Each row was made from one walk, in order. Every step used is in the known rows, and no mark comes twice. Write each row's walk.
Known rows:
nonu-tenov-vavig-zivob-vimusu: [-16   0  14   7 -54 -11  29   0 -21  -1 -26   6  14 -28  -1  -3  -9   7
  44 -16  -2  28  22   7   1]
vavig-tenov-nonu-nodizev: [-14  10  -2  10 -11  10   8  -3 -37  -4 -34  -8  -7  15  24 -24   6  -7
  17   8  -6   7   0  -1 -17]
zivob-vimusu-nodizev-nonu: [  3   3   7   8  -4   0   5   9  -3  -8 -30   3  -3 -63 -34 -10   0  -2
  30 -12   1  -6  -1  -4  -3]
nodizev-nonu-tenov-vimusu: [ -3   4   8  12   4 -10  20   2 -22   0 -50   9 -15 -29  -3 -13   5  -1
  12  -4  -2  13  11  14 -11]
nonu-zivob-vimusu-nodizev-vavig: [-11   2   0   8   7 -15  20   2   0 -11 -26  -5   4 -30 -30  26  -7   3
   2 -19   5  14  12   3   7]
vimusu-zivob-nonu-tenov: [ -3   7  19   6   3   3  16  -7  -2  15 -13   3  -4  16  15 -33  -7   8
  -6  -1  -6  22  -2   8 -10]
zivob-vimusu-nodizev-vavig: [ -5   3   7   7  -6  -1   6   5  -2 -10 -12  -6   4 -44 -35  30  -4  -2
  14 -16  10 -10   2  -4   9]
nonu-nodizev-vavig-tenov: [-25   3   0  10 -10  -7   8   5 -23  -2 -15 -18 -11   4  14   4   1  -9
   6  17   4  16   3  -3  -6]
vavig-zivob-nonu-tenov-vimusu: [-18   3  14   8 -33  -3  26  -8 -18   4 -32   4  -1   4   8 -24   0   4
  33 -18  -7  21  20  12 -10]
vavig-nodizev-vimusu: [ -4   3   5   5 -11  -1   2  -2  -2  -9 -13  -7  10   0  16   6   1  -6
  15  12  13  -1 -12 -10  -2]
nodizev-vimusu-zivob-nonu: [  2   6   8   7   2  14   5  -4  -9   1 -12  -2 -11  17   2   4  -4   5
  -1  13   0  -7 -21  -7   2]
vavig-zivob-nonu: [-11   4   6   0 -39  11   8  -5  -4   5   0   2  -3  11   2 -28  -5   5
  39  -7  -3  10  15 -10  -6]
nonu-nodizev: [  0   6  -9   4   1  -9   5   1   4  -4 -13  -6   3   7  20  -7  -5  -2
   6  11   5   7   2  -1 -17]
nodizev-vavig-zivob-vimusu: [-19   1   6   3 -35  -2  13   8 -10  -5  -9  -3  -4 -36 -18  15  -4   4
  29   2   9   4  23  -7   8]
nonu-tenov-vavig-zivob-vimusu-nodizev: [-16   0  19  10 -52 -13  25   0 -16  -5 -26  -1  23 -43 -17  -8  -9   3
  43 -35  -3  30   7  10   3]
zivob-vimusu-nodizev-nonu-tenov: [ -4   2  18  13  -5 -11  17   4   0   0 -47   4  -4 -48 -31 -21  -1  -3
  28 -15  -1  22  -2   9  -8]
zivob-vimusu-nodizev-nonu-tenov-vavig: [ -7   1  15  16 -26  -8  21   2 -17  -7 -49   4   1 -50 -29   0  -4  -1
  40 -23  -7  13  -1  12   2]
nodizev-nonu-tenov-vavig-zivob-vimusu: [-20  -2  15  12 -54 -10  28   4 -25  -1 -46   7  -7 -43 -11 -14  -4   5
  54  -5  -8  28  21   8   0]
nonu-nodizev-vavig-zivob-vimusu: [-27  -2  -3   9 -34 -13  15  10  -1  -9 -25 -16  -4 -21   1  14  -6  -1
  28  16   5  10  17   0  -2]
vimusu-nodizev-vavig-zivob: [-17   3   9   5 -28  -3   5   6  -5  -4   1 -12   2 -25 -27  -2  -3  -2
  13 -17   8  20  -1  -7   6]
vavig-nodizev-nonu-tenov: [-15   2  15  10 -10 -10  13  -1   1   4 -35   0  -3 -14  19 -42   4  -6
  19   7   0  28   4   5 -14]
zivob-vimusu-nodizev-vavig-tenov-nonu: [-19   7  16  12 -18  19   9   2 -44 -10 -33  -8  -6 -36 -30  12   7  -6
  26 -19  -2 -10  -1  -3   9]
vavig-tenov-vimusu-nodizev-nonu-zivob: [-15   3   4  14  12 -14  20   5 -44  -8 -50   0  -3 -54 -13 -29  10  -4
   5 -23  -7  24   8   4  -9]
tenov-nonu: [  8  13  -1   2  -3  19   5  -6 -21  -4 -18   6  -6   7   1  -4   2   0
  11  -6   0 -11   5  -5  -6]
zivob-nonu-tenov-vimusu-nodizev: [ -4   6  13  11  -6  -2  19 -10 -10  -2 -34   1   7  -4  -9 -10  -1  -1
  19 -37  -7   6  -2  16  -7]
vavig-nodizev-vimusu-zivob-nonu: [-10   3  11   9  -7  11   2  -5  -3  -3 -13 -10   3  10  28 -12  -2  -1
   4  15   2  -8 -20  -8   2]
zivob-vimusu-nodizev-vavig-tenov: [-17   1  17  10 -15   1   8   7 -28  -6 -13  -9   3 -52 -29  12   1  -6
  20 -16   7   2   2  -6   8]

Which walk is each row?
[-15   7   3   8  -4   7  25  -5 -45  -5 -43   8  -4 -12   3 -14   4   3
  19  -9  -7  14  26  -1  -8]	vavig-tenov-nonu-zivob-vimusu
[-18   5  -1  12   0   2   6   1   2   0 -13 -18 -17  20  20   4  -8   1
 -10  22  -4  -2  -6   2  -1]	vimusu-zivob-nonu-nodizev-vavig
[ -5   3  13  14 -19  -6  17  -2 -17  -2 -38   1  -2 -24 -21 -12  -3  -3
  26 -24  -8  25 -10  10  -1]	vimusu-nodizev-nonu-tenov-vavig
[ -2   4  -1  10  16 -12  13   1  -2  -4 -33   2  -6 -24 -22 -26  -1   1
   3 -15  -3  30   1  -1  -9]	vimusu-nodizev-nonu-zivob
[-23   2   6   4 -41  11   9  -5  -7   1  -2  -7 -17  16  -9   0  -5   3
  34   0  -1   6  15  -8   5]	nodizev-vavig-zivob-nonu
[-23   3   8  10 -33   5  11  -1 -19 -10 -19 -11  -3 -22 -23  10   1  -2
  28 -28  -2  -7   6   0  10]	tenov-vimusu-nodizev-vavig-zivob-nonu
[-14   9 -11  11  -5   9   8  -2 -16 -12 -36 -14 -20  28   8  22   1  -6
   6  14  -3  -7  -1   3  -3]	tenov-nonu-nodizev-vavig
[  5   5   5   7   2   1   0   5  -3  -3 -20   0  -7 -37 -26 -22   1  -3
  16 -12   2   5 -10  -6  -6]	vimusu-nodizev-nonu
[ -6   3   9  10 -22  -5  20  -3 -21   1 -38   8 -12  -9  -4  -6  -3   1
  27  -5  -6  21   6   8  -3]	nodizev-nonu-tenov-vavig
[-24   0  10  11   0 -12  21   4 -26  -6 -26  -7   3 -39 -24   8  -1  -2
   7 -19   3  26  13  -1   5]	nonu-zivob-vimusu-nodizev-vavig-tenov
[-15   2  13   5 -48  -9  25  -3 -21   3 -15   3   9  -2   7 -14  -8   5
  30 -16  -2  39  14   6  -2]	nonu-tenov-vavig-zivob
[ -7   7  -5  11   9  -3   9   2 -12  -5 -28  -8   0  -5  36 -10  -3   3
  -9   7  -8 -17  -1   9 -11]	tenov-vimusu-zivob-nonu-nodizev
[  3   7  15   8  19 -13  20   4 -22   5 -24   5   8 -31  18 -15  -1   6
 -28  -7   3  15   3  15  -8]	nonu-tenov-vimusu-zivob
[ -3   5   2   8   4  -3   6   4 -18 -14 -17  -8   4 -40 -23  33   1  -4
  -3 -25   8 -16  -1   2   8]	tenov-vimusu-nodizev-vavig
[-17   2  18  11 -32  -5  23  -7 -13   0 -32  -3  10 -11  -8 -30   0   0
  32 -37  -9  23   5  14  -8]	vavig-zivob-nonu-tenov-vimusu-nodizev
[-22   0  -3  12 -23 -13  23   0 -18 -14 -48   1   6 -45  17  -3  -2   1
  34  -4  -7   5  26   0   2]	tenov-vavig-nodizev-nonu-zivob-vimusu
[-21   0  -4  11 -39  -1  11  -5   1  -6 -29 -14 -13  42  10  -5  -4  -2
  42  20  -4  14 -10  -3 -10]	vavig-zivob-nonu-nodizev-vimusu
[-13   4  -9   8  -2  -9   7   3   1  -7 -14 -15 -10  12   9  21  -5  -5
   1  17   7   5   2   1  -5]	nonu-nodizev-vavig
[-14   8  -1  12   4   2  21  -5 -17 -16 -46  -5  -6 -15 -31  26  -1   2
   6 -21  -3   2   9   5   8]	tenov-nonu-zivob-vimusu-nodizev-vavig
[ -4   4  19  11   1   3  17  -8  -6   9 -27  -1 -12  32   4  -8  -5   5
  -2  12  -4  21 -22   7  -3]	nodizev-vimusu-zivob-nonu-tenov
[ -6   2  10   3 -30  -4   8   8  -2  -6  -9  -1  19 -56 -23 -19  -4   3
  33 -23   5  11   7  -7  -2]	vavig-zivob-vimusu-nodizev
[-23   1  17  12 -22 -17  22   4 -19  -6 -30 -10   5 -32 -21   3   1  -3
   8 -27   3  30   5  14   2]	nonu-tenov-vimusu-nodizev-vavig-zivob
[ -8   3  -8  11 -13   3   8  -9   3  -8 -30 -12 -14  48  10  15  -4  -5
  29  21  -2  -3 -16  -1  -9]	zivob-nonu-nodizev-vimusu
[ -8   4   7   9 -17   0   5   1 -22 -12 -12 -10  17 -19  30  13  -3  -1
  -4   9   5  -7 -20  -8  11]	tenov-vavig-nodizev-vimusu-zivob
[-14   4  17  15  10 -15  16   8 -19   1 -46  -1   2 -54  33 -41   6  -2
 -15   5  -3  14   1  14 -10]	vavig-nodizev-nonu-tenov-vimusu-zivob
[ -2  11 -11   7  -4   9   5  -4 -12  -8 -34  -6  -6  23  20  -6   1  -4
  11   9  -4  -5  -1   1 -15]	tenov-nonu-nodizev
[  0   4  -3   2   8 -13  23  -1  -3  -4 -23   9   7 -21  -2   3  -7   8
   9  -6   4  14  28   0  -7]	nonu-zivob-vimusu
[ -4   4  11   6   4  -2   1   5  -5  -4  -9 -10  12 -16  27  -8  -1  -1
 -15  19  11   2 -21  -9   0]	vavig-nodizev-vimusu-zivob
[  0  12  -7   3  10   6  19 -10 -20  -4 -32   7  -6  21   6  -9   0   5
  -1  -9  -4  14  16   0 -10]	tenov-nonu-zivob
[-13   0   8  11 -52  -1  12  10 -23 -12 -32   0   4 -72 -31  -9  -3   2
  55 -23  -6   3   6  -4   7]	tenov-vavig-zivob-vimusu-nodizev-nonu
[ -4   2  -4   7   8 -12  21   4  -7  -4 -44  11 -14 -35 -12  -9  -3   6
  18   4  -2  15  25   0  -8]	nodizev-nonu-zivob-vimusu
[-14   9   5  17   3   9   8   3 -45  -5 -44 -15 -14  14  25 -13   7  -5
  -9  28  -6   8 -29  -1  -9]	vavig-tenov-nonu-nodizev-vimusu-zivob
